Known rows, with every way that one mark hangs from another:
R(J): [ 0.35  0.74 -1.12 -0.19  0.96  0.66 -0.28 -0.14 -0.01  0.47  0.19  0.99
 -0.54  0.28  0.11  0.47 -0.29  2.26 -0.06 -0.23 -0.09]
W(V Y(K(J S))): [-0.17  0.56  1.32 -0.91 -0.84  0.08  0.49 -0.56 -0.91 -0.23  0.34  0.32
  1.39 -1.13 -1.00  1.28 -5.15  0.26  1.26 -0.11  0.56]
M(R(J(K))): [ 1.03  0.87 -1.25  0.18  0.92 -0.14 -0.30 -0.86  0.07  0.46 -0.02  0.43
 -1.97  0.91  0.40  0.29  0.95  1.26  1.43 -0.35 -0.52]
S(K): [ 0.38  0.21  0.39 -0.77  0.75  0.64 -0.48  0.10  0.50  0.12 -0.08 -0.20
  0.80 -0.25 -0.37  1.17 -2.90  1.25 -1.26 -0.58  0.54]
M(R(J(K(S Y)))): [ 0.75  0.70 -0.59 -0.03  1.63 -0.29  0.13 -0.65  0.44  0.43  0.07  2.93
 -3.04  0.36 -0.07  0.65  1.85  1.08  0.86 -0.54 -0.74]
M(R): [ 0.23  0.70 -1.49  0.07 -0.77  0.74 -1.00 -0.02  0.33 -0.20  0.01  1.74
  0.06  0.32  0.52  0.97 -0.35  0.88  1.13  0.00  0.91]
R(J(K)): [ 0.76  0.51 -0.22 -0.20  2.04 -0.56  0.25 -0.64 -0.22  0.75 -0.02 -0.45
 -1.56  0.18  0.06  0.33  0.75  1.33 -0.75 -0.51 -1.03]
W(V Y(K(J(R(M)) S))): [-0.02 -0.14 -0.28 -0.51 -3.28  0.43  0.03 -1.15 -0.77 -0.25  0.22 -1.83
  1.41 -0.47 -0.45  0.02 -4.08 -0.40  1.69  0.20  0.98]
K(J S): [-0.39  0.48  0.91 -0.82  1.05  0.33 -0.89 -0.80  1.17 -0.01  0.63 -0.18
  1.74 -0.69  0.03  1.33 -0.07  1.50 -1.06 -0.46 -0.29]
R(J(K(S Y(W(V)))) M): [ 0.48 -0.09 -1.26  0.40 -0.26 -0.77  0.74  0.01 -0.03  0.03 -0.26  2.98
 -2.47 -0.36 -0.17 -0.85  2.05 -0.06  0.78  0.07 -0.77]
K(S Y): [-0.57 -0.03  0.72 -0.34  1.55 -0.21  0.08  0.29  0.70 -0.02  0.14  4.12
 -0.78 -0.95 -0.39  1.65  0.33  0.50 -1.81 -0.11  0.07]
Y(K W(V)): [-0.20  0.29  0.70  0.05 -0.81 -0.23  0.54  1.55 -1.12 -0.30 -0.06  2.11
  1.07 -0.64  0.55  0.02 -3.58 -0.69  1.23  0.46  0.63]
Y(K(J(R) S) W(V)): [-0.42  0.23  1.43 -0.35 -0.87  0.16  0.33  0.48 -0.15 -0.07  0.49 -0.42
  2.02 -0.43  0.73 -0.43 -2.00 -1.06  1.17  0.15  0.07]
J(R(M)): [ 0.15 -0.67 -2.41  0.25 -2.69  0.80 -0.99 -0.54  0.32  0.12 -0.14 -1.93
  0.77  0.61  1.07 -0.68  0.78 -0.12 -0.83  0.23  1.08]
Y(K(J(R(M)) S) W(V)): [-0.17 -0.19  0.28 -0.12 -2.78  0.22 -0.10  0.38 -0.10 -0.21  0.35 -0.93
  2.05 -0.19  0.82 -0.97 -1.86 -0.72  1.45  0.33  0.37]
J(K(S Y(W)) R): [-0.43 -0.68  1.22  0.14  1.12 -1.33  1.02 -0.19  0.39  0.33 -0.42  0.62
 -1.60  0.34  0.29  0.19  3.81 -2.62 -1.86  0.09 -0.78]
Y(K(J(R(M)) S)): [-0.21 -0.17  0.45 -0.59 -1.57  0.59 -1.00 -0.55  0.54  0.10  0.51 -2.48
  1.67  0.32  0.77 -0.05 -1.88  1.30 -0.63 -0.36  0.04]
Y(K W): [-0.46  0.39  1.25  0.10 -0.48 -0.26  0.14  1.30 -0.62 -0.24 -0.15  1.56
  0.90  0.65  0.60  0.54 -2.47  0.47 -0.33  0.20  0.38]
S(K(Y)): [ 0.03 -0.10  0.79 -0.06  1.85  0.46  0.00  0.98  0.20 -0.11 -0.23  1.23
 -0.26 -0.61 -0.97  0.87 -1.69  0.92 -1.65 -0.34  0.47]
J(K R): [ 0.33 -0.44  0.20  0.05  0.62 -0.63  0.10 -0.86 -0.07  0.66 -0.24 -3.07
 -0.46  0.27  0.93 -0.03  1.69 -1.60 -1.92 -0.12 -0.43]

Rows:
[-0.20 -0.21  0.97 -0.05  1.92  1.10 -0.46  0.33  0.35  0.08  0.06 -3.30
  1.01  0.03 -0.73 -0.46 -0.20  0.28 -0.96 -0.33  0.14] | S(K(J(R) Y))
[-0.34  0.09  1.23  0.25  1.58  0.47  0.22  1.33 -0.13 -0.51  0.02 -0.09
  1.31 -0.83 -1.02 -0.39 -1.09 -0.24  0.73  0.14  0.25] | S(K(J Y(W(V))))
[ 0.90  0.08 -1.94  0.18 -0.40 -0.23 -0.40 -0.79 -0.05  0.26 -0.16 -0.98
 -1.57  0.52  0.36 -0.62  1.11  1.82 -0.42 -0.34 -0.74] | R(J(K) M)
[-0.59  0.10  1.48 -0.79 -1.11  0.38  0.00 -1.14 -0.25  0.15  0.35 -2.23
  1.18  0.61 -0.51  1.28 -2.85  0.37 -0.08 -0.11  0.41] | W(Y(K(J(R) S)))
[ 0.03 -0.58 -0.29  0.22  0.11  1.23 -0.84  0.14  0.45 -0.13 -0.09 -3.47
  1.02  0.22 -0.52 -1.12  0.18  0.61 -0.61 -0.12  0.49] | S(K(J(R(M)) Y))
[-0.12 -0.22  0.76  0.34  0.97  0.74  0.20  0.96 -0.13 -0.22 -0.10 -1.95
  1.29 -0.41 -0.56 -1.18 -0.10 -1.39  0.90  0.24  0.40] | S(K(J(R) Y(W(V))))
[-0.14  0.24  0.85 -0.84 -1.54  0.32  0.43 -0.81 -0.92 -0.02  0.38 -1.59
  1.53 -0.67 -0.56  0.72 -4.36 -0.85  1.45  0.03  0.46] | W(V Y(K(J(R) S)))
[ 0.71  0.74 -0.80  0.23  0.89 -0.63  0.79 -0.05 -0.01  0.13  0.00  4.26
 -2.75 -0.01 -0.15  0.01  1.90 -0.43  2.57  0.02 -0.57] | M(R(J(K(S Y(W(V))))))
[-0.01  0.48  0.20 -0.39 -1.35  0.02  0.70  0.27 -1.74 -0.21 -0.09  0.85
  0.58 -0.84 -0.82  0.94 -5.81 -0.38  1.25  0.26  1.26] | W(V Y(K))
[-0.23  0.25  1.39 -0.14  2.63  0.70 -0.41  0.53  0.33 -0.18  0.08 -1.63
  0.99 -0.40 -1.04  0.28 -1.21  1.27 -0.90 -0.43 -0.10] | S(K(J Y))
[ 0.93  0.14 -1.18 -0.58 -0.52 -0.40 -0.16 -1.12  0.83  0.52  0.04  0.60
 -1.83  0.24  0.26  0.14  1.13  1.84 -0.76 -0.61 -0.81] | R(J(K(S)) M)
[-1.07  0.07  1.46  0.02  1.78 -0.22 -0.01  0.66  0.63 -0.40  0.27  2.13
  0.64 -0.30 -0.57  0.67  2.26  0.28 -0.54  0.19 -0.52] | K(J S Y(W))
[-0.85  0.12  0.86  0.19  1.45 -0.22  0.37  0.91  0.14 -0.47  0.30  2.59
  0.93 -1.38 -0.54  0.21  1.17 -0.72  0.57  0.33 -0.28] | K(J S Y(W(V)))
[ 0.22 -0.33 -0.82  0.27  0.10 -0.80  0.38 -0.09  0.38  0.03 -0.24  2.53
 -2.59  0.61 -0.19 -0.38  3.13  0.83 -0.44 -0.10 -0.95] | R(J(K(S Y(W))) M)
[-0.51 -0.30  0.18  0.48 -2.19  0.38 -0.64  0.56 -0.36 -0.40  0.08 -3.19
  2.16  1.40  0.91 -1.29 -0.52  0.14  0.44  0.47  0.39] | Y(K(J(R(M))) W)
[-0.47 -0.38  1.04  0.63  2.14 -1.53  0.87  0.83 -0.45 -0.06 -0.53  1.28
 -1.40  0.06 -0.18  0.23  2.57 -1.30 -1.65  0.29 -0.61] | J(K(Y(W)))
[ 0.06 -1.22 -1.33  1.14 -1.24 -0.99  0.81  0.39 -0.73 -0.06 -0.71 -0.98
 -1.14 -0.01  0.53 -1.88  3.14 -3.21  0.02  0.66  0.08] | J(K(Y(W(V))) R(M))
[-0.14 -1.15 -0.76  1.08 -0.89 -0.84  0.35  0.27 -0.33 -0.12 -0.80 -1.31
 -1.33  0.89  0.40 -1.46  4.13 -2.34 -1.16  0.60  0.01] | J(K(Y(W)) R(M))
[-0.51 -0.59 -0.61  0.11 -0.41  0.76 -0.81 -0.47  0.98 -0.14  0.27 -1.15
  0.54 -0.15  0.02 -0.53  2.41  0.32 -0.86 -0.01  0.10] | K(J(R(M)) S Y)
[ 0.42  0.61 -0.89  0.69  1.33 -0.43  0.39  0.24 -0.25 -0.01 -0.33  2.34
 -2.60  1.30  0.02 -0.21  2.91  0.26  1.81  0.17 -0.57] | M(R(J(K(Y(W)))))
[-0.67 -0.63 -0.86  0.48 -1.43  0.26 -0.08  0.29  0.31 -0.46  0.18  0.33
  0.83 -0.55  0.11 -1.33  2.64 -1.65  1.03  0.69  0.26] | K(J(R(M)) S Y(W(V)))
[ 0.63 -0.93 -1.45  0.30 -1.54 -0.52 -0.32 -0.99  0.17  0.32 -0.48 -3.71
 -0.49  0.55  1.09 -0.80  1.94 -1.13 -1.57 -0.04 -0.06] | J(K R(M))
